Each row was made from one walk, in order. Every step used is in the known rows, and no mark comes twice. Write each row's walk.
Known rows:
kisu, vusim, dadi: -2.463  -3.775  -0.438  -2.957  -0.845  -1.145  -0.492  -0.044  0.965  2.254  1.468  -0.001  -0.012  0.546  3.755  -1.793  2.420  -0.297  -2.867
kisu, vusim: -1.467  -2.530  2.173  -0.978  0.989  -0.923  0.467  0.041  -1.831  1.600  0.288  -0.343  -2.055  0.404  4.714  -1.324  3.389  -0.485  -3.087
vusim, gagop, mizir, vavezo: 0.916  2.162  0.337  -0.500  0.761  0.496  4.933  -3.770  2.334  -2.219  1.290  -0.449  -3.353  -0.507  -2.683  2.505  -3.363  1.804  0.418
vavezo, nilop, vusim, dadi: -1.560  -2.762  -3.410  -2.105  -1.360  -0.113  -4.335  1.729  1.736  1.550  -0.192  -0.211  4.338  1.180  1.212  -2.349  -1.246  -1.406  -0.408
vavezo, vusim: 0.622  -1.990  -0.148  0.527  1.818  0.671  0.004  1.213  -3.721  1.375  -0.569  0.358  -1.508  0.235  2.850  -0.244  2.916  -0.925  -0.792
mizir, gagop, vavezo, vusim: 1.248  -1.062  2.135  1.914  -1.015  -0.303  3.360  -0.783  -2.435  -0.957  0.603  2.366  -1.497  -0.886  -2.078  1.705  3.673  -1.113  0.587
mizir, vavezo, nilop: 1.193  -1.815  -1.230  -0.191  0.539  -1.790  0.052  -0.254  0.694  -2.595  -2.729  0.229  -1.941  1.132  1.446  0.636  0.274  -0.323  0.994
vusim, gagop, mizir, vavezo, nilop: 1.746  2.478  -0.202  -0.341  -0.086  -0.776  3.168  -2.053  3.064  -3.870  -1.064  -0.021  -1.350  -0.449  -1.780  2.366  -3.656  -0.289  1.847
dadi, vusim, nilop, vavezo: -2.094  4.409  -2.702  -0.110  0.771  1.479  -3.426  1.768  1.908  3.154  0.854  -2.691  2.106  -0.388  2.152  -0.521  0.239  0.478  -0.554
kisu, vusim, nilop, vavezo: -2.691  1.797  0.554  -0.912  0.598  -2.053  -3.145  3.920  3.180  1.309  0.142  -2.798  0.175  -0.344  2.824  -1.798  1.762  0.374  0.608
vavezo, nilop, vusim: -0.436  -1.302  -0.834  -0.004  0.500  0.007  -3.166  1.631  -1.056  1.095  -1.275  -0.604  2.278  0.951  2.098  -1.791  -0.259  -1.778  -0.794
dadi, vusim, gagop, mizir, vavezo: 0.465  5.171  -1.594  -0.983  -0.276  2.040  4.367  -4.510  1.631  -0.655  1.526  0.214  -2.288  -2.008  -0.620  2.321  -2.159  0.713  -1.954
dadi, vusim: -0.879  0.115  -1.083  -0.177  1.280  2.394  0.323  -2.048  -3.076  3.568  1.080  -0.349  -0.048  0.376  3.834  -0.030  1.836  -0.423  -4.398
vusim, kisu: -0.132  -2.117  -0.682  0.858  2.724  1.397  0.460  -1.384  -1.176  2.891  -0.987  -1.012  1.526  1.072  1.130  -0.124  -1.839  2.976  -1.989
vavezo, gagop: 1.540  -1.626  2.197  1.329  3.833  0.975  1.665  -1.530  -3.359  1.444  0.020  -0.001  -1.746  0.623  -0.031  -0.612  -0.006  -0.282  -0.097
nilop, vavezo: -0.865  0.743  -0.173  -0.642  4.219  1.817  -0.731  -0.250  0.660  1.842  -0.014  -2.704  -1.842  1.761  1.853  -0.006  -0.531  0.964  1.098
vusim, gagop, vavezo: 0.336  0.699  2.465  0.083  1.802  2.260  3.185  -2.571  0.460  0.623  2.183  -1.580  -1.913  0.142  -2.037  0.769  -1.165  1.565  0.635
nilop, vusim, dadi: -2.417  -2.955  -3.017  -2.279  -0.668  1.165  -2.702  -0.014  1.074  3.418  2.193  -0.559  2.110  1.062  0.421  -2.082  -1.056  0.714  -1.766
dadi, vusim, nilop: -1.622  0.794  -1.671  0.747  -1.313  0.650  -1.974  0.695  -0.882  3.400  1.837  -0.801  2.694  -0.129  2.069  -0.331  1.584  0.210  -3.627
kisu, vusim, nilop, vavezo, gagop, mizir: -0.659  4.539  3.740  -0.089  -1.443  -2.126  -1.273  2.808  1.883  -1.695  1.111  -0.572  0.800  -1.334  -1.362  -0.544  -0.835  -0.365  1.686
mizir, vavezo: 0.420  -2.283  -0.669  -0.351  1.342  -0.458  1.682  -1.909  -0.042  -0.723  -0.510  -0.093  -3.986  1.082  0.676  0.957  0.778  1.829  -0.579
nilop, vusim: -1.453  -1.731  -0.292  -0.233  1.325  1.327  -1.598  -0.070  -1.757  2.959  1.072  -0.949  0.072  0.844  1.344  -1.614  0.183  0.502  -2.254

Write each row's walk:
0.110  1.853  -1.160  -0.475  3.800  1.348  -1.465  2.407  -0.780  1.171  -1.478  -1.578  -2.130  0.011  2.830  -0.434  1.621  -0.682  2.447 -> nilop, vavezo, vusim
0.013  5.613  -1.284  0.972  2.355  1.490  -2.470  1.688  0.745  2.582  0.103  -1.665  1.609  -1.671  0.311  -1.281  -0.577  -0.693  1.442 -> dadi, vusim, nilop, vavezo, gagop
-0.500  -0.571  1.473  -0.328  -2.956  0.086  -2.977  1.566  -0.914  -1.412  0.278  0.139  2.156  1.034  -0.756  -0.590  -0.118  -0.672  0.260 -> gagop, vavezo, nilop, vusim
0.227  -0.627  1.552  1.296  -2.261  -0.868  0.217  -0.419  0.063  -1.241  -0.192  1.387  2.168  -0.117  -2.643  0.219  0.577  -1.862  0.675 -> mizir, gagop, vavezo, nilop, vusim
0.313  -2.098  3.233  1.630  -0.577  0.111  4.206  -3.369  -1.061  -0.318  1.912  1.136  -1.185  0.817  -3.052  2.033  1.333  0.609  -0.580 -> mizir, gagop, vavezo
-0.212  -0.481  -2.498  0.505  0.976  0.637  -3.723  1.588  -0.110  1.840  -3.125  -0.648  4.991  0.119  1.578  -2.010  -3.001  0.414  -0.710 -> vavezo, nilop, vusim, kisu
1.123  1.878  1.258  0.406  5.864  1.848  0.260  -0.406  -0.508  1.250  -0.894  -1.822  -2.167  0.381  0.040  -1.017  -1.382  -0.004  3.142 -> nilop, vavezo, gagop
0.582  -0.479  1.636  2.841  -3.448  -2.156  1.281  1.946  -0.209  -1.042  1.302  1.819  1.189  -1.411  -3.588  1.416  3.348  -0.497  1.364 -> mizir, gagop, vavezo, vusim, nilop
1.151  -1.782  2.672  1.830  -1.438  -1.185  2.673  -1.926  -0.381  -2.247  -0.255  1.399  0.914  1.037  -2.209  1.825  1.040  -1.610  0.801 -> mizir, gagop, vavezo, nilop
0.563  0.402  -0.162  1.915  -1.790  -0.292  -0.025  -0.358  1.039  -0.459  -1.811  1.368  4.867  -0.951  -3.139  -0.014  -2.344  0.295  0.651 -> mizir, gagop, vavezo, nilop, vusim, kisu
1.382  0.460  -0.094  -0.303  -2.710  -0.885  1.998  -0.058  -1.545  -3.767  0.005  2.306  -3.271  -0.417  -0.791  2.508  1.126  0.578  -0.080 -> gagop, mizir, vavezo, vusim
0.087  1.600  3.333  -0.946  -0.078  -1.080  1.276  0.514  1.509  -1.648  -0.657  -0.940  -0.667  -1.240  1.771  -0.723  0.947  -1.930  0.967 -> kisu, vusim, gagop, vavezo, nilop
-0.275  -1.302  -0.733  1.518  -0.685  -1.268  -2.183  4.056  -1.282  1.274  0.214  -0.189  1.292  -0.260  1.110  -0.557  2.588  -0.325  -0.046 -> vavezo, vusim, nilop
1.984  1.617  -2.510  -0.087  4.007  0.381  3.081  -0.341  1.076  -0.286  -1.991  -0.327  -4.963  -2.559  0.865  0.245  0.633  -0.124  2.672 -> mizir, vavezo, vusim, gagop
0.340  -0.707  -2.481  -0.744  -0.373  -1.512  -2.386  1.067  1.173  -1.594  -2.691  0.193  -0.629  0.015  0.993  -1.024  -0.344  -0.626  0.755 -> mizir, vavezo, nilop, vusim
1.331  -1.150  -1.737  -0.087  0.905  -0.751  0.970  0.696  -1.554  -1.447  -1.817  1.197  -4.552  -0.690  1.621  0.620  2.954  0.226  0.821 -> mizir, vavezo, vusim
2.406  -1.087  0.652  0.718  2.876  -0.401  2.651  -2.038  -1.223  -1.235  -1.244  0.846  -4.428  -0.339  -1.088  0.075  -0.011  0.869  1.542 -> mizir, vavezo, gagop
0.368  -0.797  0.878  -0.599  -2.387  -0.679  2.660  -2.785  -0.174  -3.244  1.461  1.179  -2.976  1.322  -1.774  2.964  -1.145  2.214  -1.299 -> gagop, mizir, vavezo
1.564  -0.055  4.010  1.119  0.136  0.886  2.662  -2.334  -3.591  -1.128  1.893  1.198  -0.442  0.949  -2.463  1.347  -1.698  0.038  -0.886 -> vavezo, gagop, mizir
-0.772  -0.390  -3.355  -2.864  -5.956  -1.618  -2.504  0.344  3.695  -3.649  0.409  1.745  2.469  0.489  -2.441  0.536  -3.197  -0.039  0.344 -> gagop, mizir, vavezo, nilop, vusim, dadi
0.224  0.729  -0.634  -0.896  -3.959  -1.580  -1.287  0.323  0.883  -4.098  -0.815  1.435  0.537  0.365  -1.519  1.022  -2.093  -0.275  0.016 -> gagop, mizir, vavezo, nilop, vusim
0.625  -1.099  2.173  0.289  -1.746  0.778  0.244  1.244  -3.475  -1.192  1.038  1.217  -1.745  0.400  -0.097  1.000  3.218  0.163  0.175 -> gagop, vavezo, vusim
1.607  -0.201  0.460  2.361  -0.453  0.270  3.190  -0.838  -1.407  -0.145  -1.132  2.175  1.170  -1.651  -2.451  1.443  0.928  1.034  0.658 -> mizir, gagop, vavezo, vusim, kisu
-1.025  -0.836  -1.945  0.399  1.861  1.862  -1.995  -0.055  -0.637  3.708  -0.750  -0.957  2.703  -0.017  0.772  -1.872  -2.538  2.604  -2.284 -> nilop, vusim, kisu
-1.459  -2.006  -1.154  -2.243  -4.886  0.078  -4.089  1.619  1.883  -0.905  1.402  0.607  4.048  1.253  -1.742  -1.242  -1.108  -0.199  0.522 -> gagop, vavezo, nilop, vusim, dadi
-0.827  -1.831  -1.287  -0.748  -4.239  -1.125  -0.758  -0.380  2.825  -0.747  1.003  1.775  4.250  0.010  -3.560  -0.417  -0.778  -1.619  1.038 -> mizir, gagop, vavezo, nilop, vusim, dadi
-0.805  3.025  2.011  0.155  2.142  -1.905  -2.276  3.750  2.001  0.630  -0.755  -1.803  -0.415  -1.651  1.085  -2.554  0.949  -0.659  2.650 -> kisu, vusim, nilop, vavezo, gagop
-0.133  2.901  0.281  -0.176  -0.045  0.991  -0.056  -0.211  1.473  -0.346  0.281  -0.852  3.038  -0.590  -1.170  -0.129  -4.394  -1.724  0.183 -> vavezo, nilop, vusim, gagop, mizir
